Each row comes from the steps of one walk. Every step used is in the known rows, and no mark comes twice. Write the walk behind each row, first mark first.
Known rows:
kavek kalut rizako: [ -4   1  18   5 -11   0   2  -2   0   1 -12   9   1   3 -11  -1   8   5
   1  -3  -7   9   1]
kalut kavek: [ -4  -1   7  -5  -3   1   1   4   3   5   1  -9   3  -1  -4  13   6   1
 -13  -2  11   0   1]
kavek mevun: [ -2   8 -11   2   1  -3   1   1   1   1   6  -1   9  -1   0  11  22   2
  21  -3  -5   5  -1]
rizako kalut kavek: [-6 -2 -5 -4 -8  2  3  4  3 11 -2 -8  5  1 -8  8 -1  2 -5 -6  1 -5  6]
mevun kavek kalut rizako detegi ludol: [ -7   3 -15   3 -17   2   1  -4   6  13 -14  21   5   9   2 -18   7   6
  14  -3   6  13   2]
detegi ludol: [  3   4 -16  -2  -5  -1   0   1   2   6   3   6  -7   2   8 -10  -8   3
  -2   4  -2   2  -2]
kavek mevun ludol detegi rizako: [-11  13 -11  -6   0  -3  -1  14   7   6   1  10 -22   0   7   7  -2   3
  44 -11  20   7  -4]
kavek kalut rizako detegi: [ -5   5   4   4 -14   4   1  -5   3   4 -13  21   0   6  -5  -3  -4   2
   2  -8  -8   8   4]
dakul ludol mevun rizako: [ -7   4  -1   1  -1   0  -4  11   6   9   6   3  16  -6  12 -11   6   1
   6 -12   4  -8  -3]
ludol mevun kavek kalut rizako: [-13  -3  11  15  -9  -1   2   2   6   7 -10   6   7   1 -10   1  48   8
  11   0   4   9  -1]
kalut rizako detegi ludol dakul: [  4  10 -31  -8 -12   1  -2   3   5   9  -3  35  -1   8  15 -11  -5   0
  10   2  -9   1   4]
rizako detegi ludol dakul: [  3   4 -35 -11  -4   3  -2  -1   4  10   4  25   5   5  26  -6 -10   1
   1   1  -7  -2   4]
detegi rizako: [  0   2  -3   2  -3   0  -1   4   0   1  -1  10 -23  -1   2  -2  -5  -2
  25   2   4  -4   1]
rizako kalut: [ -1  -2 -10   0  -5   1   2  -1   1   5  -2   0   2   3  -5  -5  -8   1
   7  -4 -10  -5   5]
dakul ludol mevun: [-5  3  3  1  4  1 -3  4  9  8  4  1  0 -6  6 -6 10  2  1 -5  4 -9 -2]
dakul ludol: [ -1   2   6  -7   3   1  -2   1   5   4  -2  -2   4  -3   1 -12 -14   0
   4  -7   9  -6   0]
dakul ludol mevun rizako detegi: [ -7   7 -16   1  -3   3  -5   7   9  13   5  15  16  -3  17 -13  -5  -1
   7 -16   2  -9   1]
mevun ludol: [-1 -1  9 -3  1  2 -2  6  6  6  1 -3 -9 -1 -6 -9 -6  5  3 -3 12  4 -2]
ludol detegi rizako kalut kavek: [-14   3 -13  -9 -10   1   2  10   4   9  -7   6 -16   3   3  15 -20  -2
  14 -10  12  -8   5]
mevun rizako detegi ludol dakul: [  2   6 -40  -9 -10   2  -3   5   1  11   6  28  21   6  31 -11 -13  -1
   7  -6  -8  -1   2]
kalut rizako detegi: [ 1  9 -9  1 -9  2 -1  0  3  3 -9 21 -6  6 -6 -6 -3 -3  9 -4 -2  2  4]
detegi rizako kalut kavek mevun: [ -7   7 -18   0  -9  -2   3   8   3  13   3   1  -8  -2  -7  17  15   2
  39  -7   0  -5   6]
dakul ludol detegi: [-10   5   1 -14   3   0  -2   3   7   3  -6   1   5   1  12  -4 -25  -2
   0 -14  17  -4  -2]
rizako kalut kavek mevun: [ -8   6 -16  -1  -7  -2   4   4   3  12   5  -9  15   0  -9  19  21   3
  15  -9  -3  -1   6]
mevun ludol detegi rizako kalut kavek: [-16   2  -4 -12  -9   2   1  16  10  15  -6   3 -25   2  -2   5 -25   3
  18 -13  24  -4   3]

Write each row's walk:
[ -5   7 -27   4  -9  -4   2   6  -3   8   7   2  28   2   0   1  13   1
  33 -13 -15   1   3] | kavek mevun rizako kalut
[-13   0  -3  14 -10   2   0  -2   9  11 -11  18   8   4  -3  -1  35   6
  13  -5   3   8   2] | ludol mevun kavek kalut rizako detegi
[ -6  16 -40  -5 -15   0  -1   9   3  17  10  11  23   3  17   5   5   2
  13 -13   2   6   0] | kalut kavek mevun rizako detegi ludol
[ -7   7   3  -6  -2  -1   0  10   9  12   8 -12   4  -3  -9  14  19   7
  12  -9  19   8  -2] | kalut kavek mevun ludol
[ -9  -2  -1   4   6  -1  -3   4  11  10   0  -5  10  -5   4 -10  26   3
  14  -4  21  -5  -2] | dakul ludol mevun kavek
[-16  11  -5 -11  -4  -2   0  17  10  11   2   1 -17  -1   2  20   1   4
  32 -13  31   7  -4] | kalut kavek mevun ludol detegi rizako
[ -8  13 -24  -2 -10   0  -1   7   2  11   7   5  29   1   9  15  13  -1
  14 -18   4   4   2] | kalut kavek mevun rizako detegi
[ -1  16 -47  -1 -12  -2  -2   5   1  12  10  21  18   5  20  -7   3   1
  24 -11  -8   7  -1] | kavek mevun rizako detegi ludol
[ -5  -1  -7  -2 -10   2   3   7   3  11  -3   2 -18   0  -7   6  -7   0
  19  -3   4 -10   7] | detegi rizako kalut kavek
[-11   0 -14   4 -12   0   1  14   4  16   5  -3  19  -2   1   8  18   3
  -5 -10  -5  -7   3] | ludol mevun rizako kalut kavek
[ -8  -3  15   8 -10  -1   3  -2   2   4 -15   3  11   4 -14  -5  26   5
  16  -2   8  12   0] | mevun kavek kalut rizako
[ -3   0 -16   2 -10   0   1   5  -3   7   0   3  18   3   0 -10  -9  -1
  11 -11 -12  -4   4] | mevun rizako kalut
[ -6   2 -10   8  -4  -1  -2  11   1   5   7   5  13  -3  10   0  19   1
   2  -5  -6  -2  -3] | ludol mevun rizako
[ -7  -1 -10  -3 -14   1   2  10   0  12   0  -5  20   2  -3   2  -3   0
   0 -12  -1  -5   5] | mevun rizako kalut kavek
[-11   5 -11 -11  -4   1   0   6   7   9 -10  12 -17   2   9 -10 -37  -3
  31 -15  11 -13   4] | dakul ludol detegi rizako kalut
[ -2   5 -19   0  -7   2  -3   3  -1   5   0  14  14   4  12  -8 -13  -4
   6 -12  -2   0   2] | mevun rizako detegi
[ -9   0   1   7 -12   3   1  -6   5   6 -17  15  10   7  -8  -7  15   3
  16  -7   7  11   4] | mevun kavek kalut rizako detegi
[ -3   6 -26   5 -10  -2  -3  12   2  12  11  11   7   0  19  -9  11   3
  -2   0  -8   1  -5] | detegi ludol mevun rizako
[-8 -3 -8 10  3 -2 -1  4  6  6  2 -3  8 -2  2  2 39  3 11  3 11  0 -2] | ludol mevun kavek
[  3  13 -26  -1 -14   1  -2   1   4  10  -5  27 -14   9   3 -18 -12  -1
   5   0  -4   4   2] | kalut rizako detegi ludol
